Each row was made from one small tree. The marks that hang from a mark follow it in brackets, in alphabetical order. Every link used is in the known rows. Write each row's tree.
Known rows:
tovin{barup{vanu zekug{gigev}}}: [-0.46 -1.26  0.32  1.79 -2.20 -1.74 -1.16 -1.36  1.35  6.40  0.95  2.36
 -0.70  1.49 -0.17 -0.26 -2.74  0.46  1.29  0.48 -4.81]
fidaf{gigev{zekug{barup{tesok tovin}}}}: [ 0.31 -0.33  1.20  3.42 -3.06 -0.33 -2.49 -0.53  2.53  5.83 -2.49  2.90
  2.62  0.90 -0.71 -2.06 -2.05 -1.78  2.12  3.23 -3.88]
barup{tesok tovin vanu zekug}: [-0.90 -1.23  0.58  1.94 -3.45  0.18 -0.86  0.16  0.13  6.60  0.35  3.76
  1.55 -0.01 -0.95 -3.59 -2.06 -1.52  0.83  0.66 -2.85]
tovin{barup{zekug{gigev}}}: [-0.29 -0.55  1.25  1.62 -2.26 -1.95 -1.93 -0.71  1.82  4.26  0.23  1.88
  1.19  2.27  0.02  1.04 -1.47 -0.46  0.90  0.55 -4.82]
tovin{barup{tesok vanu}}: [-1.98  0.07  0.26  1.29 -3.30 -0.55 -1.12  0.09  1.12  6.94  1.34  1.63
  1.88  0.46 -0.72  0.74 -2.28 -0.15  0.79  0.76 -3.58]
gigev{tesok zekug{barup{vanu}}}: [-0.24 -1.64  0.23  3.42 -0.76  0.93 -1.16  0.43  0.55  7.04 -1.49  3.55
  0.48  0.41 -1.11 -2.52 -2.04  1.56  2.81  2.70 -5.70]
zekug{barup{tovin vanu} gigev{tesok}}: [ 1.27 -1.44  2.74  2.70 -2.14 -0.88 -2.61 -0.51  1.94  6.63 -2.77  2.42
 -0.44  0.67  0.58 -2.36 -3.96 -0.89  1.85  3.81 -5.89]
tovin{barup}: [-1.33  0.51  0.60  0.87 -2.03 -0.87 -0.79  0.82  1.84  4.63  0.35  0.77
  2.27  1.92 -0.48  2.26 -2.58 -0.93  1.08  1.01 -3.71]
gigev{zekug}: [-1.00  0.77  0.54  2.65 -0.74  0.14  0.43  0.39  1.74  4.83 -0.81  2.91
  1.46  1.50 -0.58 -0.48 -1.06 -0.03  2.43  0.30 -3.76]
fidaf{gigev{zekug}}: [-1.10  0.42  0.10  2.99 -0.30 -0.35  0.89 -1.52  3.08  4.26 -0.90  2.60
  1.07  1.52 -0.40 -0.79 -1.53 -0.48  3.24  0.74 -2.88]
gigev{tesok zekug}: [-0.84 -0.48  0.91  3.53 -0.44  0.31 -0.59 -0.06  1.88  3.76 -1.21  2.88
  2.50  1.47 -0.70 -1.02 -0.87  0.31  2.54  1.15 -4.92]
tovin{barup{tesok{gigev}}}: [-1.50 -0.19  2.02  2.46 -3.27 -1.41 -2.02 -0.77  1.51  4.57  1.16  0.03
  3.82  1.47  1.46  1.62 -1.40  0.03 -0.67  0.06 -3.81]
tesok{gigev{zekug{barup{tovin vanu}}}}: [ 0.86 -1.56  0.81  3.86 -1.96 -0.61 -1.11 -0.74  0.87  7.92 -1.31  2.57
 -0.51  0.99  1.24 -3.09 -4.67  0.82  1.30  2.29 -5.03]
tesok{gigev{zekug}}: [-0.80  0.04  1.38  3.70 -0.55 -0.69  0.33 -1.15  1.57  4.35 -0.25  1.97
  1.37  1.57  1.36 -0.94 -1.36  1.03  1.52 -0.54 -4.07]
zekug{barup{tesok{gigev} tovin vanu}}: [ 0.18 -1.08  2.37  2.83 -3.65 -0.33 -2.07 -0.17  0.28  7.68 -0.88  1.74
  1.41 -0.10  1.40 -2.74 -3.13 -0.43 -0.10  1.74 -3.80]
fidaf{gigev{tesok zekug{barup{tovin}}}}: [ 0.73 -1.56  0.98  3.85 -1.29 -0.31 -2.24 -0.91  2.92  4.49 -3.02  2.70
  2.24  1.63 -0.58 -2.15 -3.48 -1.10  2.81  4.41 -5.03]
barup{tovin vanu zekug{gigev{tesok}}}: [ 0.45 -2.30  1.72  2.92 -2.04 -1.01 -1.70 -1.56  1.74  4.94 -0.99  3.56
 -0.01  1.05  0.24 -3.54 -3.17 -0.84  1.63  1.96 -5.17]
gigev{tesok zekug{barup{tovin vanu}}}: [ 0.86 -1.95  0.39  3.55 -1.85  0.33 -1.92  0.45  1.08  7.16 -2.19  3.43
  0.47  0.71 -0.86 -3.11 -4.13  0.00  2.54  3.88 -5.81]
fidaf{gigev{tesok zekug{barup}}}: [-0.08 -1.22  0.98  3.78 -0.17  0.17 -1.38 -0.84  2.40  4.49 -2.35  2.82
  2.08  1.19 -0.86 -1.41 -1.44  0.37  3.09  3.05 -5.06]
rubal{gigev}: [-0.78  1.25  0.13  2.21 -1.21  0.60 -0.02 -0.92  1.05  3.93  0.87  1.37
  2.41  1.60 -0.43 -0.63 -2.61  0.31  1.26  0.63 -3.30]
rubal{gigev{zekug{barup}}}: [ 0.56  0.39 -0.41  3.71 -1.21  1.10 -1.60 -0.44  0.60  5.79 -0.30  2.62
  2.04  1.66 -0.92 -1.47 -2.32  1.59  1.90  2.10 -5.17]

Write each row's tree:
[-0.61 -0.04  2.82  2.47 -2.61 -0.69 -1.73 -0.69  1.25  4.13 -0.35  3.41
  2.03  0.84  0.02 -1.36  1.51 -0.89  0.97 -0.64 -3.95] -> barup{tesok zekug{gigev}}
[ 1.03 -1.30  1.38  3.61 -1.84  0.19 -2.81  1.08  1.57  5.19 -2.91  2.90
  2.50  1.52 -0.85 -2.00 -2.93 -0.88  2.00  4.02 -5.92] -> gigev{tesok zekug{barup{tovin}}}
[-1.73 -2.22  0.37  2.78 -3.28 -0.83 -1.61 -1.37 -0.10  6.47  2.41  1.70
  2.08  0.69  0.86 -1.03 -1.68  1.13 -0.39 -0.53 -3.90] -> tovin{barup{tesok{gigev} vanu zekug}}
[-0.47 -0.18 -0.37  4.56 -0.63  0.89 -1.33 -1.77  1.65  3.27  0.58  2.64
  3.19  1.99 -0.76 -1.74 -2.42  1.76  2.17  1.67 -5.44] -> rubal{gigev{tesok zekug}}
[-1.48 -1.43 -1.01  1.23 -2.05 -0.54 -0.25  0.03  0.09  6.59  1.67  2.40
  0.62  1.06 -1.13 -0.48 -2.93  0.28  1.12  0.54 -3.78] -> tovin{barup{vanu zekug}}
[-0.39 -0.18  3.38  2.76 -2.60 -0.09 -1.92  0.29  0.22  5.59 -0.82  1.29
  3.19  0.43  1.20 -0.66  0.20  0.02 -0.09  0.49 -3.81] -> zekug{barup{tesok{gigev}}}
[ 0.29 -0.47  1.64  3.71 -1.00 -0.38 -1.02 -0.11  0.74  5.81 -1.29  2.03
  1.28  1.34  1.05 -1.10 -1.17  1.40  1.31  0.93 -4.85] -> tesok{gigev{zekug{barup}}}
[-1.85 -0.87  0.45  1.82 -2.49  0.76  0.07  0.12 -0.58  6.52  1.14  4.01
  1.48 -0.29 -1.07 -2.85  0.03 -0.21  1.16 -0.74 -2.72] -> barup{tesok vanu zekug}
[-0.67 -0.63  1.58  1.89 -3.74 -0.02 -1.70  0.92  0.55  4.47 -0.27  3.21
  3.55  0.78 -0.67 -2.25 -0.74 -2.48  0.32  0.56 -2.97] -> barup{tesok tovin zekug}
[-0.53  0.18  3.04  2.88 -3.51 -1.04 -1.40 -0.49  1.54  4.21 -0.57  1.13
  3.35  0.97  1.82 -1.21 -1.93 -1.79 -0.37  0.46 -3.07] -> barup{tesok{gigev} tovin}
[-1.02 -1.28  0.90  2.24 -3.46 -1.41 -2.23 -1.51  1.19  6.57  1.19  2.68
  0.75  0.86 -0.24 -0.46 -1.10  0.15  0.71  0.13 -4.83] -> tovin{barup{tesok vanu zekug{gigev}}}
[ 0.52 -0.19  1.67  3.22 -3.46  0.25 -2.82  1.47  1.21  6.40 -2.25  3.20
  3.03  0.96 -0.79 -1.62 -1.53 -1.52  1.35  2.70 -4.70] -> gigev{zekug{barup{tesok tovin}}}
[-1.99 -1.47 -0.45  1.54 -3.35 -0.16 -1.38 -0.02 -0.10  6.77  2.09  2.81
  2.17  0.39 -1.18 -0.66 -1.45  0.01  0.59  0.22 -3.72] -> tovin{barup{tesok vanu zekug}}
[-0.54 -2.48  0.76  2.64 -1.69 -1.43 -2.27 -1.75  1.62  5.20  0.54  2.42
  0.29  1.49 -0.04 -0.67 -2.49  0.85  1.34  1.49 -6.06] -> tovin{barup{vanu zekug{gigev{tesok}}}}
[-1.26 -0.59  1.09  3.87 -2.99 -1.42 -2.36 -1.35  1.83  4.94  0.94  1.21
  3.48  1.90  1.17  1.02 -1.31  1.06  0.24  0.15 -5.03] -> tovin{barup{tesok{gigev{zekug}}}}
[-0.49 -2.03  1.67  2.92 -0.82 -0.60 -0.90 -1.70  1.11  4.93 -0.27  3.56
 -0.21  0.65  0.03 -2.90 -1.08  0.68  2.03  0.47 -5.10] -> barup{vanu zekug{gigev{tesok}}}
[ 0.48  0.06  2.36  1.83 -1.20 -0.62 -0.67 -0.08  1.05  7.57 -1.69  2.34
 -1.64  0.52  0.28 -1.20 -1.93  0.07  2.00  1.59 -4.59] -> zekug{barup{vanu} gigev}
[-1.47 -0.76  0.87  4.23 -1.95 -0.24 -0.08 -1.77  0.87  6.63  0.68  2.84
  1.02  0.29  1.19 -2.38 -1.14  1.79  1.18 -0.80 -3.94] -> barup{tesok{gigev{zekug}} vanu}
[-0.52 -0.83  1.10  2.10 -1.35 -0.75  0.28 -1.10  0.95  6.05 -0.03  3.55
 -1.39  0.71  0.07 -2.56 -1.11  0.34  1.83 -0.41 -3.96] -> barup{vanu zekug{gigev}}
[-0.98  0.27  1.25  1.71 -3.54 -0.04 -0.44  0.36  1.26  6.46 -0.36  2.56
  1.37  0.06 -0.42 -2.13 -3.08 -1.86  1.00  1.13 -2.81] -> barup{tesok tovin vanu}
[-0.57 -0.05  1.14  3.34 -1.93  0.25 -1.52 -0.67  2.06  5.77 -1.63  3.04
  2.54  0.59 -0.91 -1.22  0.07 -0.29  2.47  1.77 -3.81] -> fidaf{gigev{zekug{barup{tesok}}}}
[ 0.89 -0.19  3.02  2.39 -3.86 -0.91 -2.78 -0.11  1.45  7.86 -2.09  2.57
 -0.09  0.24  0.27 -2.12 -2.62 -1.52  1.03  2.60 -4.77] -> zekug{barup{tesok tovin vanu} gigev}
[-1.74 -0.69  0.52  1.56 -3.43 -0.36 -2.25  0.68  0.53  4.77  1.31  2.27
  4.14  1.27 -1.07  0.71 -0.11 -0.87  0.20  0.20 -3.69] -> tovin{barup{tesok zekug}}
[-0.56 -1.09  1.24  4.36 -3.21 -0.66 -0.96 -1.71  1.48  6.70 -0.11  2.81
  0.93  0.69  1.40 -3.10 -3.35  0.36  0.85  0.60 -4.04] -> barup{tesok{gigev{zekug}} tovin vanu}
[-0.25 -0.36 -0.64  4.25 -2.35  1.57 -1.90 -1.15 -0.06  7.99  0.70  3.54
  1.65  0.25 -1.17 -2.94 -2.16  2.37  1.71  1.90 -5.05] -> rubal{gigev{zekug{barup{tesok vanu}}}}
[ 0.48 -1.08  1.45  2.17 -2.35 -1.34 -0.63 -1.13  1.46  6.02 -0.71  3.44
 -1.20  1.01  0.26 -3.12 -3.36 -1.34  1.48  0.89 -4.03] -> barup{tovin vanu zekug{gigev}}
